Each row was made from one small tree. The marks that hang from a mark follow it in brackets, in alphabetical order. Every link used is in the known rows. Write each row's tree.
Known rows:
A(X(C)): [-0.01  0.12 -0.11  0.14  0.03 -0.11  0.06  0.01 -0.06  0.10  0.05 -0.09
 -0.11 -0.09 -0.11  0.16  0.11  0.27  0.19  0.03 -0.04]
C(M): [ 0.02  0.01  0.08  0.00  0.04  0.20  0.16  0.02  0.06  0.06  0.04 -0.04
  0.18 -0.04 -0.10  0.02  0.01  0.04 -0.04  0.09 -0.16]
H(X(C(M))): [ 0.19  0.00 -0.02  0.16  0.00  0.16  0.07  0.02 -0.09  0.03  0.16  0.01
  0.05  0.00  0.04  0.24 -0.02  0.17  0.10  0.12 -0.10]
H(X(A C W)): [ 0.14  0.12  0.05  0.12 -0.02 -0.04 -0.07  0.14 -0.14 -0.07  0.06  0.05
 -0.20  0.03  0.05  0.22 -0.10  0.02  0.16  0.01 -0.01]
W(B M(C(X))): [-0.31 -0.08  0.00  0.00 -0.08  0.07 -0.17 -0.07  0.07  0.05 -0.16 -0.09
  0.08 -0.03 -0.13 -0.55 -0.02 -0.14 -0.05  0.02 -0.11]
A(X(W)): [-0.11  0.15  0.00  0.03 -0.05 -0.12 -0.02  0.09 -0.05  0.03  0.03  0.03
 -0.29 -0.04 -0.13  0.13  0.01  0.04  0.02  0.02  0.09]
C(M(W) X): [ 0.12 -0.05  0.14 -0.04 -0.11  0.31  0.06  0.06  0.13  0.18  0.04  0.00
  0.29 -0.05 -0.13 -0.16  0.22  0.05  0.05  0.24 -0.03]
W(M(C)): [-0.20  0.04  0.05  0.01  0.05  0.09 -0.13  0.00  0.13  0.02 -0.05 -0.17
  0.02  0.02 -0.12 -0.29 -0.21  0.05 -0.05 -0.08 -0.24]
H(X): [ 0.12  0.05  0.08  0.06 -0.08  0.03 -0.08 -0.04  0.02  0.02  0.14  0.05
 -0.08  0.01 -0.02  0.20 -0.06  0.13  0.08 -0.01 -0.01]
M(C(X) W(B)): [-0.11 -0.18  0.09  0.08 -0.19  0.12 -0.25 -0.03  0.04  0.03 -0.05  0.04
  0.24 -0.08 -0.10 -0.45  0.25 -0.12  0.11  0.14  0.09]
H(X(A W(B))): [-0.01  0.13  0.10  0.06 -0.13 -0.03 -0.14  0.01 -0.10 -0.10  0.03  0.18
 -0.20  0.05 -0.03  0.10 -0.06 -0.20 -0.02 -0.07  0.11]
B(W): [-0.05 -0.06 -0.04 -0.07  0.18 -0.10  0.11 -0.09 -0.02  0.08  0.01  0.01
  0.23 -0.28 -0.18 -0.05  0.09  0.19  0.26  0.07 -0.11]
W(B M(C(X(A)))): [-0.32  0.03  0.06  0.00 -0.11  0.06 -0.18 -0.09  0.12  0.03 -0.20 -0.11
  0.08  0.01 -0.16 -0.56 -0.06 -0.22 -0.07 -0.08 -0.13]
X(A C H W(B)): [ 0.00 -0.05  0.07  0.11 -0.07 -0.10  0.04  0.04 -0.17  0.01 -0.19 -0.11
 -0.19 -0.09 -0.01 -0.04  0.14 -0.10  0.01 -0.04  0.10]
C(M X(A)): [ 0.04  0.11  0.24 -0.08 -0.15  0.21  0.11  0.06  0.21  0.17 -0.13 -0.14
  0.22 -0.01 -0.16 -0.18  0.00 -0.12  0.00  0.05 -0.18]
X(A C W(B M)): [-0.16  0.09 -0.09  0.05  0.16 -0.09 -0.04  0.14 -0.20 -0.09 -0.13  0.00
 -0.15 -0.03 -0.06 -0.20  0.01 -0.07  0.10  0.02 -0.05]
X(A H W): [ 0.01  0.09  0.27 -0.02 -0.15 -0.05  0.00  0.04  0.08  0.05 -0.16 -0.14
 -0.24 -0.01 -0.10  0.03 -0.05 -0.12 -0.13 -0.17  0.06]
X(A H): [ 0.05  0.13  0.29  0.01 -0.17 -0.01  0.03 -0.12  0.23  0.15 -0.13 -0.23
 -0.06 -0.02 -0.15  0.03  0.01  0.02 -0.09 -0.28 -0.04]
A(X(W(B))): [-0.19  0.10 -0.05  0.06 -0.08 -0.13 -0.03  0.02 -0.13  0.00  0.00  0.11
 -0.27 -0.06 -0.13  0.04  0.11 -0.07 -0.01  0.04  0.15]
W(B): [-0.11 -0.09 -0.03  0.00  0.02 -0.08 -0.03 -0.09 -0.08  0.01 -0.03  0.05
  0.04 -0.13 -0.08 -0.13  0.17  0.02  0.11  0.05  0.03]
A(X(H W(B))): [-0.15  0.05  0.03  0.09 -0.21 -0.09  0.00 -0.09 -0.05  0.08 -0.06  0.00
 -0.34 -0.05 -0.14  0.07  0.14 -0.08 -0.17 -0.05  0.22]
X(W): [-0.01 -0.06  0.05 -0.07  0.07 -0.08 -0.04  0.20 -0.12 -0.03  0.00  0.03
 -0.18 -0.09 -0.02  0.01 -0.03  0.04  0.11  0.14  0.01]
M(C(X(H)) W(B)): [-0.08 -0.21  0.16  0.11 -0.30  0.16 -0.22 -0.12  0.10  0.11 -0.10 -0.05
  0.20 -0.07 -0.11 -0.42  0.28 -0.13 -0.01  0.07  0.14]

Write each row's tree:
[ 0.07 -0.11 -0.07  0.06  0.17  0.09  0.15  0.27 -0.26 -0.04  0.02 -0.02
 -0.01 -0.09  0.05  0.06  0.03  0.08  0.13  0.29 -0.10] -> X(C(M) W)
[ 0.18  0.08  0.17  0.17 -0.07  0.22  0.17 -0.06  0.10  0.13 -0.03 -0.18
  0.18 -0.01 -0.11  0.09  0.20  0.09 -0.04 -0.09 -0.04] -> X(A C(M(W)) H)
[ 0.13  0.08  0.17  0.14 -0.06  0.16  0.22 -0.05  0.10  0.15 -0.11 -0.28
  0.11 -0.03 -0.08  0.09  0.06  0.06 -0.06 -0.11 -0.14] -> X(A C(M) H)
[-0.07  0.00  0.14 -0.11 -0.15 -0.09 -0.10  0.12  0.00  0.07 -0.20 -0.01
 -0.08 -0.08 -0.09 -0.28  0.07 -0.20  0.13  0.09  0.04] -> C(X(A W(B)))
[-0.06  0.03 -0.02  0.10  0.09  0.04  0.11  0.17 -0.25 -0.10 -0.10  0.05
  0.02 -0.05 -0.02 -0.07  0.08 -0.20  0.06  0.13 -0.04] -> X(A C(M) W(B))
[ 0.16 -0.04 -0.06  0.20 -0.02  0.20  0.02 -0.05 -0.14 -0.01  0.20  0.14
  0.12  0.00  0.01  0.17  0.18  0.11  0.09  0.15  0.03] -> H(X(C(M(W(B)))))
[-0.07  0.03  0.17 -0.08 -0.15  0.16  0.07  0.12  0.02  0.07 -0.18  0.01
  0.09 -0.03 -0.12 -0.26  0.05 -0.34 -0.07  0.15 -0.03] -> C(M X(A W(B)))
[-0.18  0.01  0.08 -0.04 -0.05  0.11 -0.15  0.03  0.18  0.10 -0.12 -0.21
  0.04  0.00 -0.12 -0.41 -0.17  0.02  0.00 -0.01 -0.23] -> W(M(C(X)))
[-0.12 -0.11 -0.20  0.03  0.20 -0.07 -0.01  0.16 -0.30 -0.06 -0.05  0.02
 -0.16 -0.10  0.01 -0.19  0.08  0.08  0.14  0.21 -0.03] -> X(C W(B M))
[-0.10  0.02  0.23  0.01 -0.19  0.03 -0.17  0.06  0.19  0.08 -0.19 -0.21
  0.12 -0.03 -0.10 -0.34 -0.14 -0.14  0.10 -0.05 -0.17] -> M(C(X(A)))
[ 0.06  0.18  0.02  0.10  0.02  0.02 -0.09  0.12 -0.10 -0.06  0.06  0.02
 -0.23  0.09  0.00  0.13 -0.16  0.04  0.07 -0.04 -0.06] -> H(X(A C W(M)))
[-0.01 -0.04  0.03  0.06  0.01  0.27  0.08 -0.06 -0.02  0.02  0.12  0.15
  0.28 -0.04 -0.13 -0.07  0.27 -0.01 -0.05  0.14  0.03] -> C(M(W(B)))
[-0.34  0.13 -0.06  0.09 -0.07 -0.04 -0.11  0.00 -0.06 -0.03 -0.04  0.04
 -0.27  0.02 -0.16 -0.15 -0.04 -0.15 -0.15 -0.03  0.07] -> A(X(W(B M(C))))
[-0.11 -0.10  0.03 -0.15 -0.07 -0.01 -0.09  0.11 -0.04  0.09 -0.15 -0.02
 -0.12 -0.09 -0.07 -0.36  0.06 -0.06  0.07  0.20  0.01] -> C(X(W(B M)))
[-0.15  0.09  0.09 -0.03 -0.01 -0.13 -0.07  0.09 -0.11 -0.10 -0.13  0.10
 -0.14 -0.04 -0.09 -0.12  0.02 -0.24  0.03 -0.04  0.07] -> X(A W(B))
[-0.21 -0.05 -0.02 -0.07  0.10  0.03 -0.01 -0.08  0.10  0.11 -0.11 -0.12
  0.26 -0.20 -0.22 -0.38 -0.07  0.07  0.13  0.05 -0.22] -> B(W(M(C(X))))
[ 0.05  0.09  0.01  0.16  0.08  0.15  0.11  0.01 -0.06  0.00  0.02  0.02
  0.27 -0.03 -0.10 -0.03  0.23  0.02  0.13  0.04 -0.08] -> X(A C(M(W(B))))
[-0.13  0.00  0.01  0.08 -0.09  0.07 -0.20  0.01 -0.11 -0.11  0.05  0.13
 -0.20  0.07  0.00 -0.08 -0.15 -0.16 -0.12  0.01  0.04] -> H(X(W(B M(C))))
[-0.15 -0.13  0.04  0.15 -0.08  0.10 -0.22 -0.07 -0.03 -0.07  0.04  0.10
  0.22 -0.05 -0.10 -0.30  0.21 -0.09  0.06  0.05  0.08] -> M(C W(B))
[-0.07  0.09  0.09  0.06 -0.19 -0.07  0.02 -0.02  0.03  0.12 -0.03 -0.09
 -0.35 -0.03 -0.14  0.17  0.05  0.03 -0.14 -0.07  0.15] -> A(X(H W))
[-0.09 -0.05  0.30  0.02 -0.29  0.05 -0.15  0.09  0.16  0.09 -0.25 -0.25
 -0.05 -0.02 -0.07 -0.31 -0.14 -0.24 -0.05 -0.06 -0.06] -> M(C(X(A H W)))
[ 0.00 -0.02  0.30  0.08 -0.31  0.17 -0.21 -0.04  0.25  0.13 -0.10 -0.16
  0.17  0.00 -0.14 -0.31  0.12 -0.10  0.00 -0.08  0.03] -> M(C(X(A H)) W)
